Known rows, with every way that one mark hangs from another:
(j594 j156): [-1.56 -1.88  0.88 -0.82  1.59  3.44 -1.94 -1.46 -5.03 -2.17 -0.63 -3.28
  0.69  5.01  1.76  4.69  0.62 -6.11 -0.38  0.45  3.25  0.13]
(j594 (j188 (j385 j156 j961))): [ 1.07  0.00  2.93  1.88  3.02 -3.54 -1.52 -0.30 -1.07  4.18  0.99  2.16
 -0.32 -4.17 -5.03  0.27  2.04 -0.46 -2.40  0.79  0.16  4.05]
(j780 (j961 j385)): [-1.62  1.82  4.03 -3.20  2.48  1.05  2.27  0.07 -2.04  0.33 -0.37 -2.33
 -0.78  7.57  0.16  0.48  2.43  0.83  3.37  1.94 -2.55  1.02]
(j594 (j156 j345) (j188 (j385 j961))): [-0.02 -2.07  0.19  1.78  1.26 -2.51 -3.12  0.30 -6.00  6.08 -0.09  6.13
 -2.55 -2.73 -6.43  3.02 -0.89  0.27 -5.38  0.96  0.03  7.09]
(j345 (j156 j385)): [-1.45 -3.91 -1.34  0.36 -3.12  5.84 -4.50 -4.37 -0.80 -2.68 -0.12 -8.25
 -2.92  7.10  3.44  1.72  0.32 -2.64  8.30  3.94  6.21 -3.72]
(j385 (j156 j345) (j188 j594) j961): [ 0.42  0.48 -2.07  3.11  1.91 -1.75  0.54  2.09  3.31  1.06 -0.44  3.98
  3.29 -6.16 -0.82 -2.80  0.46 -0.85 -6.71 -2.35 -1.69 -1.00]
(j188 (j385 j156)): [-1.11 -3.62  3.28 -0.77  2.03 -1.14 -0.94 -1.48 -0.51 -2.93  0.26 -5.41
  2.82 -0.41  1.31  1.82 -0.17 -2.44 -0.30  0.94  2.15 -1.99]
(j385 j156 j188 (j961 j780)): [ 3.60  3.72  2.14 -0.25  0.98  0.70 -0.75  1.05  1.28  0.06  1.00  1.88
  1.91 -4.97 -0.54 -0.03 -0.54 -1.14 -3.88 -0.34 -3.78  2.07]
(j961 (j385 (j156 j345)) j780): [-0.59  1.40  3.66  0.73 -2.98  2.76  5.57 -1.84  2.49 -5.02 -3.09  0.54
 -1.12  5.82  4.00  0.97 -5.61  4.19 -1.31  4.15 -1.75 -2.69]
(j156 j345): [-3.13 -4.42 -1.71  0.33 -0.79  3.50  0.21 -1.20  0.20 -0.63  0.76 -0.60
  0.43  4.53  2.71  1.98 -2.11 -2.05 -2.59 -0.97  6.38 -2.76]
(j385 (j156 j345) j188 (j961 j780)): [ 2.28  1.17 -0.68  1.61 -1.85  0.93 -0.03  0.91  3.19  0.84 -0.24  5.60
  2.29 -3.77 -0.37 -1.31 -3.52  1.06 -6.68 -0.09 -3.74  0.59]
(j188 (j385 (j156 j345) j961) j594): [-1.18 -1.30  0.62  1.39  1.39 -5.11  0.45  0.24  1.35 -2.85 -1.28  3.58
  3.67 -3.68  0.12 -0.24 -0.55  1.45 -5.39  0.51 -0.65  0.98]
(j594 (j156 j345 (j385 j961)) j188): [ 0.73 -2.33 -3.38  3.44 -4.88  0.87 -3.13 -2.08 -3.03  5.84 -1.66  5.78
 -4.11  4.62 -4.07  0.88  0.48 -0.01 -1.20  0.89  3.00  2.92]
(j780 j961): [-2.89 -0.64  1.52 -2.17  1.65  1.36 -1.45 -0.14 -0.44 -0.93  0.84 -3.79
  1.32  5.23  0.88  0.77  2.28 -1.43  0.87 -1.56  1.47  1.68]
(j156 j345 (j385 j961)): [-0.33 -4.10 -3.62  0.70 -4.82  1.59 -1.18 -1.08  0.75  2.80 -0.70  4.76
 -0.20  5.92  1.43 -0.24  0.73  0.27  0.20  1.39  5.38 -1.56]
(j594 (j156 j385)): [-0.79 -3.12 -0.86 -0.65 -3.11  3.31 -2.79 -2.86 -3.19 -2.47 -1.71 -4.39
 -0.47  7.58  1.86  3.45  2.14 -3.76  4.80  0.36  5.22 -1.39]
(j961 (j385 j156 (j188 j594)) j780): [ 0.80  6.80  4.27 -1.55  3.45 -2.50  6.05  0.55  2.18 -6.33 -0.91 -3.37
 -0.12 -4.10  1.53 -0.70 -1.00  2.69  1.26 -0.25 -6.66  0.96]
(j385 (j188 j594)): [-2.23  1.45 -0.69 -1.91  5.78 -1.78  0.39  1.68  0.12 -2.32  2.74 -4.77
  1.32 -5.61  0.02  0.61  2.37 -4.39  0.60 -4.64  1.57  0.39]
(j345 (j156 (j385 j188))): [ 0.33 -2.71 -3.01  0.61 -0.80  4.77 -5.25 -1.87 -0.61  1.43  1.66 -8.45
 -3.07  0.55  0.61 -0.65  1.48 -3.24  8.47  1.38  4.06 -3.65]
(j188 j594): [-3.74  0.85  0.75 -2.37  3.85 -0.91  0.92 -0.54 -0.32 -5.81  1.00 -4.88
  1.78  0.30  2.74  2.45  2.26 -3.34  0.42 -2.81  4.39  0.02]
(j156 j345 (j385 j188 (j961 j780))): [ 2.03 -0.18 -2.99 -0.43 -4.86 -0.21 -0.75  0.90  2.19  2.60  0.53  5.00
 -0.70 -0.89 -0.48 -1.01 -1.39  3.21  0.13 -0.18 -0.17  1.29]
(j345 (j156 (j385 (j188 j594)))): [-1.60 -0.47 -3.22  0.41  0.95  0.92 -3.47 -1.89 -0.29 -2.68  1.19 -8.95
 -2.58 -2.46  1.39 -0.69  2.90 -2.03  8.37  0.22  2.99 -2.19]
(j961 j385 j780): [-0.51  3.76  5.09 -4.29 -0.05  1.96  4.47 -0.60 -1.15 -5.34 -0.17 -1.69
 -1.66  4.92  3.28  3.51 -1.86  1.68  2.98  2.36 -0.94  1.25]

Rows:
[-0.51  7.07  3.56 -4.14  4.13 -3.00  5.11  1.63 -0.11 -5.43  1.58 -2.61
 -1.46 -3.77  1.01  1.70  0.00  2.43  3.32 -1.04 -4.90  2.85]
(j961 (j385 (j188 j594)) j780)
[-0.06 -0.74 -4.74  0.45 -1.51 -3.19 -0.13  1.91  2.55  2.13  0.27  3.82
  1.16 -2.85 -1.15 -3.25  2.81  1.18 -0.19 -2.43  1.34 -0.41]
(j156 j345 (j385 (j188 j594) j961))
[ 0.36 -3.67  0.77  1.31 -0.54 -1.64 -0.74 -0.03 -0.12  1.83 -0.79  4.26
  3.33 -0.92  0.00 -0.09 -1.74  0.41 -5.63  2.52  0.78 -0.20]
(j188 (j385 (j156 j345) j961))
[ 0.44 -0.98  0.16  2.34  0.76  2.50  3.95  0.99  1.08  3.42 -0.38  0.57
 -0.35  0.60  0.67 -2.48 -2.50  0.92 -1.32  0.95 -1.81 -5.54]
(j961 (j385 (j156 j345) j188))
[ 0.94 -1.23 -1.32 -0.26 -7.13  0.80 -0.25 -1.48  2.36 -1.22 -1.32  4.94
 -0.90  4.46  1.68  0.58 -1.87  3.75  0.17  1.67  2.68  0.95]
(j156 j345 (j385 (j961 j780)))
[ 1.96 -2.75 -4.45  1.77 -3.61  2.05 -3.45  1.09 -2.38  6.17 -0.69  5.22
 -0.68  1.60 -1.99 -0.54  0.96 -1.04 -1.36  0.27  1.21 -0.25]
(j594 (j156 j345 (j385 j188 j961)))
[ 0.16  0.01  1.26  2.05  0.47  0.45  2.88  1.27  1.95  3.77 -0.84  0.45
  0.08  2.62 -1.12 -4.92 -1.48  3.37 -1.25  0.91 -5.79 -2.78]
(j780 (j961 (j385 (j156 j345) j188)))
[ 2.46  4.27  4.62 -1.21  1.55  1.31  4.17  0.52  0.89 -1.92 -0.06 -2.80
 -0.59 -1.14  0.52 -0.48 -1.90  1.40  1.55  1.29 -5.64 -1.23]
(j961 (j385 j156 j188) j780)
[-1.68  0.11 -2.12 -1.62  1.54 -3.25 -0.43  0.70  2.02 -2.24  1.18 -6.00
  0.46 -2.62  0.36 -1.06  3.99 -1.88  5.33 -4.21  3.02 -1.69]
(j156 (j385 (j188 j594)))
[-2.45 -2.67 -4.50  0.88 -1.13 -2.30  0.73  0.51  3.14 -1.38  0.30 -2.78
 -0.01 -1.98  0.78 -2.30  0.83  0.36  2.33 -3.64  3.88 -3.32]
(j156 j345 (j385 (j188 j594)))
[ 1.71  1.12  0.37 -0.77 -4.80  4.54 -4.24 -3.61 -0.60 -3.61 -0.75 -1.12
 -3.21  4.33  2.53  2.37 -0.43  1.33  5.95  5.18  0.64  2.35]
(j345 (j156 (j385 (j961 j780))))
[ 0.86  2.31 -2.30 -1.87  1.30 -3.68 -1.08  1.42  0.95  0.94  1.43  0.84
  1.35 -3.92 -1.39 -1.85  5.41 -1.01  2.80 -3.23  1.04  1.00]
(j156 (j385 (j188 j594) j961))
[ 2.65 -0.63 -2.33 -1.19 -0.57  0.49 -2.54  1.64  0.23  6.42  1.93  1.56
  0.94 -0.58 -1.85 -1.40  4.35 -2.03  2.64 -1.29  2.70 -0.50]
(j156 (j385 j188 j961))
[ 2.55  2.99  1.02  0.16 -4.19 -0.76 -2.56 -2.64 -3.15  0.02 -1.63  3.07
 -4.67  2.80 -3.49  2.92  1.46  1.23  2.14  0.92 -0.17  6.91]
(j594 (j156 (j385 (j961 j780))) j188)
[-1.48 -0.56  0.17 -0.44  1.95 -4.40 -1.10  0.61 -4.48 -2.17 -1.06  4.59
  2.49 -2.68 -0.50  3.32 -0.01  0.18 -5.57  0.96 -0.72  5.42]
(j188 (j385 j961) (j594 (j156 j345)))
[ 0.94 -0.44  2.98  0.54 -1.94 -1.23  0.66 -0.78  1.14 -2.88 -1.34  4.78
  2.27 -1.93  0.56  1.00 -4.87  3.71 -5.43  3.73 -1.94  2.43]
(j188 (j385 (j156 j345) (j961 j780)))
[-0.42 -4.49 -4.43  1.96 -3.61  2.43 -2.30 -0.18 -1.96  2.84 -0.57 -0.96
 -0.88  2.47 -0.94 -0.21 -0.91 -1.62  1.10 -1.07  3.31 -2.95]
(j594 (j156 j345 (j385 j188)))
[ 1.45 -2.97 -4.72  0.74 -3.59  0.68 -1.68  1.21  1.07  6.72  0.85  4.90
  0.37  0.31 -1.17 -2.54  0.97  0.60 -0.22 -1.23  3.00 -2.28]
(j156 j345 (j385 j188 j961))
[-0.62  2.03  4.60 -0.91  1.19  1.73  2.64 -0.61 -0.12 -0.78 -2.16 -2.81
  0.29  7.24  0.97 -1.36  1.77  1.25  1.80  2.43 -4.27 -1.72]
(j780 (j961 (j385 j156)))
[-0.57 -3.79 -1.58  2.97  0.90  2.48 -0.37  0.71  2.20  1.70  0.61 -1.13
  1.93 -1.18  0.07 -2.25 -2.83 -2.22 -4.72 -2.57  2.40 -5.02]
(j385 (j156 j345) j188)
[-2.50 -0.87 -2.25  1.19  2.72 -0.75 -0.39  1.46 -2.31 -2.27 -0.03 -1.14
  0.68 -3.09 -0.16  1.42 -1.10 -3.31 -4.17 -3.76  0.30  0.44]
(j385 (j188 (j594 (j156 j345))))
[ 3.06  1.82 -1.03 -0.84 -3.07  3.67 -5.03 -1.60 -0.50  0.56  1.08 -1.11
 -3.04 -1.91  0.04  0.15  0.03  0.90  5.98  3.82 -1.34  2.49]
(j345 (j156 (j385 j188 (j961 j780))))
[ 1.03  2.23  2.29  0.96 -1.04  0.85  5.04  0.59  2.56 -1.37 -1.16  0.63
 -0.99 -0.19  1.05 -1.33 -5.56  4.16 -1.41  2.01 -4.95 -2.59]
(j961 (j385 (j156 j345) j188) j780)
[ 0.28  1.34 -2.67  1.44  2.59 -1.19 -1.03  2.37 -2.78  2.05  0.26  5.41
  1.31 -4.40 -1.74  1.30  0.41 -2.70 -6.53 -1.97 -1.90  3.31]
(j385 (j188 (j594 (j156 j345))) j961)
[-1.55  5.28  2.78 -3.63  6.18 -3.97  3.33  2.76 -0.59  0.33  1.09 -2.80
  0.11 -1.34 -1.18 -1.82  3.84  1.66  3.21 -1.97 -6.54  2.23]
(j780 (j961 (j385 (j188 j594))))
[ 1.31  4.59  3.94 -3.97  2.48  0.36  3.95  1.65 -1.07 -1.14  1.77 -1.57
 -1.67 -1.36  0.35  1.74 -1.14  1.19  3.00  0.09 -3.97  1.11]
(j961 (j385 j188) j780)
[-1.08  1.17  0.29  1.90  2.41 -1.18  5.42  1.23  2.24 -0.92 -0.95 -0.56
  0.69 -2.10  0.86 -2.99 -0.94  1.84 -1.92 -0.70 -2.73 -4.47]
(j961 (j385 (j156 j345) (j188 j594)))
[-2.20 -5.72  1.17  1.69 -0.06 -0.69 -0.12 -1.66  0.62 -2.14 -0.44 -1.77
  2.70  0.26  1.74  0.11 -3.60 -0.16 -3.17  0.93  3.23 -3.35]
(j188 (j385 (j156 j345)))
[ 1.37  3.20  3.84 -0.58  3.14 -0.07  2.38  1.48  0.11  3.04 -0.50 -3.21
  1.04  1.32 -1.98 -3.54  1.64  1.33  1.41  0.17 -6.76 -1.47]
(j780 (j961 (j385 j156 j188)))
[-0.91 -5.27 -4.55  0.92 -3.08  1.05 -0.96  0.10  1.84  2.90  1.15 -1.54
 -0.43  1.32  0.17 -2.40 -0.60 -0.07  2.26 -2.39  5.39 -4.19]
(j156 j345 (j385 j188))
[ 0.12 -2.72  0.44  4.01  0.58 -2.90 -1.17 -0.38 -0.15  5.12  0.21  4.92
 -0.75 -2.99 -4.40 -1.26 -1.34  1.91 -5.24  0.81  0.56  3.04]
(j594 (j188 (j385 (j156 j345) j961)))
[ 1.14  6.23  1.05 -3.53  3.92 -3.30  0.69  2.46  0.72 -2.95  1.55  2.08
  1.58 -7.47 -0.99  1.42  1.57 -0.32 -1.95 -2.59 -3.70  6.01]
(j385 (j188 j594) (j961 j780))
